Each row comes from the steps of one path. Every step used is in the known rows, and no mark comes twice. Write the path behind each row, first mark first.
(in the rows, 128 means zero)
Known rows
B/R/X/H: [106 108 129 101 151 104 132 114 168 130 115 133 183 126  48 145 167 108
 121 104  97  99 154 133 122 112 106 144 171 102 112  97  81 113  84 125
  87 143  82 100 143 118 155  93 125 162 125  92 125 160 108 129 100 164
 192 115]
M/Z/K/X/H: [115 131 102 138 130 175 127 141 212 135 106  78  85 158  51 167 183 112
 125 121  72 128  79  87 123 109  62 158 181 100 115  75 110 159 108 106
 175 164  70 141 115 121 125 126 135 135 139  86 184 181 180 121  88 211
 140 133]
T/X: [129 102 111 103 123 103 112 112 153 128 123 119 104 125 116 124 123 126
 137 132 132 137 145 116 128 149  98 114 129 127 136 139  86 136 131 128
  97 139 131 140  98 132 121 125 125 115 139  89 155  87 146 143 107 125
 173 126]
X/R/B/F/Z/M: [104  84 151 124 156  90 110 103 167 122 166 148 103 130  98 146 144  74
 123 118 117 123 109  93 108 135  91  83 124 123 161 155 109 138  71  45
 155  97  96  93 126 108 141  69 121 161 120  49 133 108 136  67  99 178
 132  92]
F/X/R: [119 130 148 102 148 106 119 131 159 155 131 126 120 120 158 123 138 119
 137 137 153 115 126  49 129 147  85 125 109 131 161 146  85 147 134 118
 163 117 110 120 104 117 145  69 132 108 122  86 121 170 177 123 141 141
 110 112]
H/X/T/Z/K: [127  67 142 100 119 190 119 122 226 123 110 127 197 114  65 118  81 153
 148 133 111 153 123 153 121 179 112 157 203 119 130 103 144 149 173 131
 164 158 115 119  64 136 154  90 123  36 133  64 127  62  95 119  64 197
 202 130]
K/Z: [107 123 121 117 127 174 121 115 125 124 123  90 117 151 149 132 112  93
 111 148 102 148 112 108 123 126 109 153  96 135 119 151 111 142 106 133
 163 132 141 136 149 130 115 136 129 140 129 135 144  80 141 109 161 126
  99 106]
R/B/F: [124  99 131 175 132  78 126 130 167  91 142 162 127 129 115 146 137 129
 150 111 123 129 135 112 114 128 134 100 130 127 142 148 111 131  88  81
 154 109 126  89 130 132 142 126 131 216 125 131 134 169 133  95  80 182
 169 111]
H/X: [125 116 140 127 135 153 141 114 136 131 126 167 200 124 101 138 129 131
 122 139 112 148 101 121 119 146 130 141 139 117 124 106 118 142 148 153
 130 133 120 126  91 130 143 131 131  67 129 139 113 116 141 117  88 172
 129 125]
Z/M: [135 138 144 112 131 114 119 123 130 145 121 100 125 118  82 126 138 102
 126 131 122 126 140 148 127 123 106 105 154 136 125 131 145 131 120 117
 128 148 117 134 132 109 120 118 122  64 126  72 136 125 127 119 139 122
 140 127]
B/F/Z: [113 109 130 141 134 171 115 127 148 126 147 157  84 156 121 144 119  79
 113 124 103 116 110  75 112 133 121 120  95 120 121 138  89 115 133  91
 177  91 117 117 136 131 130 126 120 153 137 122 125  97 129 114  97 141
 111 145]
X/M: [126 150 125 126 117 148 117 141 147 148 128 171 149 145  95 117 143 128
 119 130 122 114 119 143 125 124  98 115 112 132 138 145 129 142 113 126
  90 127 135 140 118 136 128 128 117 129 137 145 103 131 102 116 124 190
 161 121]
R/B/F/X: [122 114 152 177 146  84 127 137 187 122 132 139 149 144 123 159 124 110
 149 128 143 113 149  47 107 142 120  85 127 124 154 159  76 142 103  84
 181 115 116  98 125 132 142 104 138 165 121  82 151 242 158 108  74 144
 139 131]
T/Z/M: [126 116 137 117 124 119 105 121 150 158  99  52 107 120  76 110 136  87
 130 124 130 139 152 164 129 140 112 107 163 134 128 120 140 119 135 112
 125 148 141 149 112 108 116 117 121  62 132  68 158  99 117 116 157 105
 175 114]
H/X/M/Z/K: [126 133 127 157 125 205 120 138 186 133 115 185 182 162  49 152 157 138
 129 117  77 134  47 109 113 161  88 142 156 119 145 101 152 152 122 130
 179 127  99 143  81 137 142 126 122  56 144 123 128 105 131  78  74 239
 163 148]
M/Z/K: [133 119 115 153 125 152 120 135 145 110 105 100  81 136 120 153 148 117
 138 100  99 131  57 102 121 143 128 124 146 123 136 109 157 127 116 100
 231 117  96 136 132 135 138 125 129 107 135 105 172 117 135 110 108 155
 140 154]
K/X: [123 147 116 131 130 139 131 140 155 144 133 110  97 147 105 145 130  98
 131 146 111 134 111  87 122 113  98 159 132 124 114 116  89 138 130 125
 121 148 108 142 110 126 127 125 129 133 134 127 151 173 166 123 111 151
 123 111]
R/X: [123 116 136 119 128 113 123 119 162 134 134 126 124 128 101 125 105 106
 127 129 145 112 129  92 122 123 125 126 151 121 132 136 117 118 109 129
 100 138 118 118 134 142 150 115 129 113 140  96 143 187 106 126 106 104
 163 116]
F/B/R/X: [117  89 144 104 177  58 131 131 151 154 122 154 166  92  58 139 140  78
 143  90  98 106 159  77 118 139 100 124 127 103 130 134  79 108  98 107
  99 146  79 107 121 137 163  77 118 157 125  67 167 167 111 122 123  92
 169 141]
T/X/R: [125  89 110  86 139 101 105 110 145 123 138 125  73 110 131 106 134 115
 155 124 151 135 128 115 128 170  71 127 102 131 166 151  77 144 123 118
 102 132 125 127  85 127 145  81 126 125 137  91 135  66 144 129 104 171
 167 103]
B/F/Z/M: [126 108 143 123 132 148 107 121 139 146 135 125 116 154  93 158 123  53
 102 124  98 122 121  91 112 119 109 100 120 126 117 145 112 114 117  82
 171 104 109 124 136 112 127 118 111  93 131  76 139  80 135 107 101 125
 115 150]
B/R: [118 120 131 129 162 100 131 136 109 128 122 148 135 118 116 143 157 115
 133 112  87 123 110 144 128 125 134 149 106 119 118 110 111 114 134 120
 132 108 109 121 131 110 161  87 126 157 118 106 123  67 114 123 123 131
 122 136]
T/X/R/B/F/Z: [101  56 117 116 150 103 101 100 189 117 175 149  38 133 125 135 129  91
 135 121 134 121 118  66 107 173  87 108  97 116 177 180  48 134  68  60
 142 100 105  97  98 136 153  70 130 199 132  48 151  79 164  95  48 193
 177 106]
H/X/R/B: [108 102 143 130 155 102 144 102 172 112 156 182 178 114  92 125 148 161
 144 133 125 141  89 117 114 158 104 143 134 115 171 131 113 161 109 119
 135 132 111  86  73 125 167  82 136 121 124 103 122 130 162  81  80 207
 154  88]
T/Z/K/X/R: [118  98 121 141 143 135 109 141 197 136 122 148  32 132  71 126 147 112
 175 117 132 140 107  92 119 131  75 168 142 132 129 106 104 157 137 105
 165 136 110 137  73 116 151  93 127 158 139   8 150 165 157 117  89 166
 169  86]
B/F/X/K/Z: [111 125 129 136 128 214 114 158 193 110 125 103 138 156 130 183  73  44
 142 145 106 167 105  10 110 140  68 156  64 125 128 179  46 150 135 104
 155 129 129 140 121 135 125 126 127 128 146  85 114 157 189 123 109 154
 105 135]
B/F: [135 115 132 153 122 122 110 132 144 107 137 151 141 124 120 143 120 108
 140 109 126 134 123 100 121 121 126 113 103 134 119 132 109 121 135 106
 159 111 133 112 125 139 128 127 120 153 133 146 105 119 117 119  74 157
 147 131]
M/Z/K/X: [127 133 114 167 128 172 122 153 173 128 120  94  48 152 100 165 132 105
 145 129 107 144  43  58 117 134  97 164 152 115 122  91 122 147 129 101
 197 141  89 150 113 128 136 126 132 107 139  82 186 160 166 110  87 161
 111 144]
H/X/R/B/F: [107  85 148 160 156 118 131 113 180  90 165 207 191 107  79 139 138 147
 151 114 121 146 103  89 105 165 108 125 120 119 163 135  98 154 102 103
 136 105 132  74  82 125 172  90 132 149 126 115  91 148 148  69  31 241
 147  85]

Which path is each row?
[110 117 117 101 119 175 111 143 227 162 110  42 134 141  89 116  88  92
 145 147 118 129 129 123 135 159  93 147 168 124 126 121 102 143 169 112
 112 179 132 141  91 126 139  93 126  85 140 138 145  86 135 133 124 169
 176  98] | K/X/T/Z
[106  94 133  81 176  79 130 124 182 146 112 143 188  97  30 140 175  94
 122  93  72 107 200 103 124 126  70 114 161  93 117 119  70 120  86 108
  98 168  58  94 130 129 139  83 123 181 122  87 163 210 127 131 117 137
 196 133] | F/B/R/X/H
[119 129 136 119 139 137 118 140 195 133 118 110 192 146  98 159 154 115
 115 120 121 108 188  68 118 119  64 105 144 124 122 136  66 141 128 108
 164 136 107 105 127 120 117 111 128 146 124 114 118 230 159 133  72 183
 144 132] | B/F/X/H
[137  91 104 107 122 148 114 137 179 120 139 107  88 102 100 148  87 100
 145 127 146 156 115 101 122 139  89 147 124 113 151 155  76 137 130 119
  38 155 129 151  70 133 136 127 125 105 149  74 126 119 154 146  97 124
 176 136] | T/X/K
[127  78 131  97 110 161 107 138 209 121 107  96 154 108  93 107 118 134
 157 118 120 139 153 169 129 160 119 132 176 131 127 121 164 140 150 106
 152 154 114 124  96 127 144  90 123  95 130  62 134  76  90 129 107 149
 207 134] | X/T/Z/K
[108 112 135 162 136 171 122 148 214 100 138 118 137 139 122 187  91  68
 144 146 101 169 104  15 106 143  83 139  91 119 162 197  55 157  83  81
 151 137 113 114 112 131 129 112 144 197 131  74 137 192 193  99  92 151
 135 113] | R/B/F/X/K/Z
[115 127 143 102 135 156 117 105 131 149 112  75 149 149 115 131 122  72
 112 145  88 150 123 129 124 123  96 127 126 139 118 151 134 139 109 120
 130 144 124 148 147 114 117 129 122  71 121  84 155  75 136 114 157 143
 114 107] | K/Z/M
[114  99 149 151 140 102 118 113 163 126 147 134 101 143  90 150 126  71
 111 129 112 123 130 102 104 121 125  85 143 119 133 155 116 126  75  53
 181 100 105 105 142 108 125 107 122 144 121  65 160 145 138  96  90 142
 147 128] | R/B/F/Z/M
[138 104 102 137 116 160  92 127 188 134 108 129  74 152  76 128 160 104
 148 109 104 119  75 103 120 159  76 107 132 127 155 134 126 146  96  99
 131 138 105 164  95 141 129 122 118  97 151  71 163  92 134 109  93 186
 213 151] | T/X/M/Z/K
[120 108 135 160 135 180 114 136 179 137 140 185  36 167  95 173 130  69
 139 128 100 144 100  24 109  95  92 162 130 122 109 117  80 144 133  80
 189 105  85 127 110 132 138 132 119 187 139  41 151 149 158 121  49 157
 109 147] | B/F/Z/K/X
[123 125 122 114 135 152 139 139 204 125 108 147 119 152  42 154 154 122
 136 130  99 138 152 117 123  82  65 173 188 115  99  89  87 175 132 118
 133 165  66 123 113 118 118 140 126 188 127  57 146 214 168 139  76 196
 167 118] | Z/K/X/H
[110 114 125  86 122 143 123 113 185 126 121 114 157 134  57 139 140 121
 113 125 123  99 144 108 125 111 103 124 186 110 123 117  98 133  82 133
  87 167 102 106 147 130 129 122 134 125 136  96 135 216 121 137 109 180
 195 107] | R/X/H
[119 164 126 123 130 167 113 151 180 172 134 167 128 172  76 136 167 106
 134 149 109 118 112 104 126 119  78 154 117 130 116 131 101 154 112 125
  75 140 123 151  94 127 120 127 117 155 145 134 113 176 141 112 114 211
 159  97] | K/X/M
[109 120 117 163 154 132 125 135 196 111 144  91  44 131  83 161 193 123
 176 115 120 140  37  65 115 134  78 143 145 111 165 111 109 157  77  66
 205 132  62 115  97 122 170  79 143 164 129  66 180 180 197  74  85 218
 131  97] | M/Z/K/X/R/B
[115  63 124 140 146  66 102 105 187  97 158 158  94 111 108 130 122 124
 169 107 150 136 122 104 113 153  83  94 101 133 172 171  74 146  78  71
 118 119 128  94  83 135 157  70 128 185 131  62 144 109 147  93  51 198
 196  81] | T/X/R/B/F
[130 123 132 174 121 189  93 164 204 139 111 153 143 179  88 169 160  84
 156 108 104 111  72  41 107 147  63  93 110 128 141 141 113 141  99  80
 215 104 101 139 112 139 143 113 123 119 146  83 134 188 137  95  69 203
 155 168] | B/F/X/M/Z/K
[115 151 114 119 133 160 138 134 188 142 118 103 139 151  74 142 165 110
 106 143 109 128 148 115 129  95  65 152 169 110 108  91  79 160 125 128
 110 168  90 125 120 114 115 118 128 174 133 145 135 202 180 141  96 202
 133 101] | K/X/H
[114  88  93  89 126 194 114 135 185 114 140  99  86 128 116 148  65  65
 137 147 103 182  97  89 118 139  68 179  85 127 141 177  64 155 111 122
  49 166 131 162  87 135 127 139 127 111 147  65 128  64 169 133 131 148
 164 119] | T/X/K/Z
[120 110 141 111 183  29 128 142 134 138 119 155 164  93  94 127 140 104
 142  95  84 131 169 119 124 137  95 131 103 107 120 132 102 119 131 105
 122 133  84 114 108 126 137  93 119 174 111  95 154 105 134 120 148 108
 131 159] | F/B/R
[112  90 136 155 142  74 115 124 172  82 161 173 118 114 126 134 161 131
 162 107 135 133 131 108 111 135 101 103 104 130 160 148 108 140  83  70
 138 104 127  79 115 126 154  77 128 227 123 106 106 147 142  83  79 211
 160  82] | X/R/B/F
[128 114 124 157 125 145 115 157 198 135  98 132  50 150  79 136 134 111
 165 124 118 157 113 115 122 125  97 179 175 131 109 106 101 148 133 113
 164 152 103 146  86 120 131 137 129 135 136  30 174 160 137 122  82 151
 157 118] | T/Z/K/X
[108 105 138 125 148  73 136 113 146 108 151 150 101 113 127 117 162 148
 149 122 139 135 127 136 121 139 107 117 123 123 172 147 124 147  84  92
 115 120 111  94 113 121 150  77 137 185 118  99 130 152 147  93 112 163
 150  93] | X/R/B
[117 116 107 144 146 157 118 143 179 132 127  97  37 132  97 147 185  94
 158 115 113 144  34  51 124 132  64 154 129 121 145  97 103 154 126  95
 196 135  78 147  99 121 153  85 131 130 140  63 169 124 176  93  93 215
 104 112] | M/Z/K/X/R
[132 125 116 154 117 170 104 151 165 131 116 144  98 163  83 134 179 123
 136 105  93 122  61 112 119 143  99 120 140 123 136 119 165 144  93 102
 172 112 101 151 117 140 129 123 122 108 141 110 143 117 128  86 116 191
 161 149] | X/M/Z/K
[115 136 124 118 150 124 125 135 158 144 148 131  78 131 117 129 138 107
 150 138 135 130 103  93 126 128  71 157 106 128 129 116  81 153 131 116
 110 143 111 130  94 111 150  86 125 152 136 112 130 146 166 115 109 186
 110  76] | K/X/R
[108  89 132  91 118 180 115 124 220 140 112 100 229 119  84 111  94 124
 125 143 125 133 120 139 126 190 112 143 170 116 135 109 135 134 180 140
 112 161 141 122  72 126 147  99 128  17 133 134 114  49 113 124  88 202
 184 118] | H/X/T/Z
[114 116 131  86 122 200 106 124 188 132 126  70 133 131  58 166 104  34
 121 148 117 168 108  84 116 112  85 149 132 122 124 159 101 139  85 114
  80 172 117 149 124 124 139 123 121  38 148  37 131 158 140 117 152 130
 161 102] | R/X/K/Z/M
[123  61 142  94 108 156 101 131 245 122 106  94 112 118  67 117  86 105
 162 114 148 122 138 124 121 154 123 147 205 124 130 124 134 132 126 109
 133 170 114 115  96 147 158  87 126  93 143  22 151 139  84 126  91 141
 245 121] | R/X/T/Z/K
[ 98  81 130  70 174 142 126 146 178 136 131 119 139  91  68 164 114  38
 139 112  68 162 116  37 117 131  72 174  89  92 126 170  57 131  85 109
  77 165  76 129 107 138 144  97 122 162 140  62 148 144 147 116 169 114
 164 130] | F/B/R/X/K/Z
[129 105 131 115 121 194 140 140 177 116 152 168 182 114  68 149 112 132
 129 137 107 172  87 103 115 146 109 181 141 103 134 118 116 144 150 152
  72 152 119 134  71 123 146 133 130  57 145 116  77 138 144 123  78 170
 134 131] | H/X/K
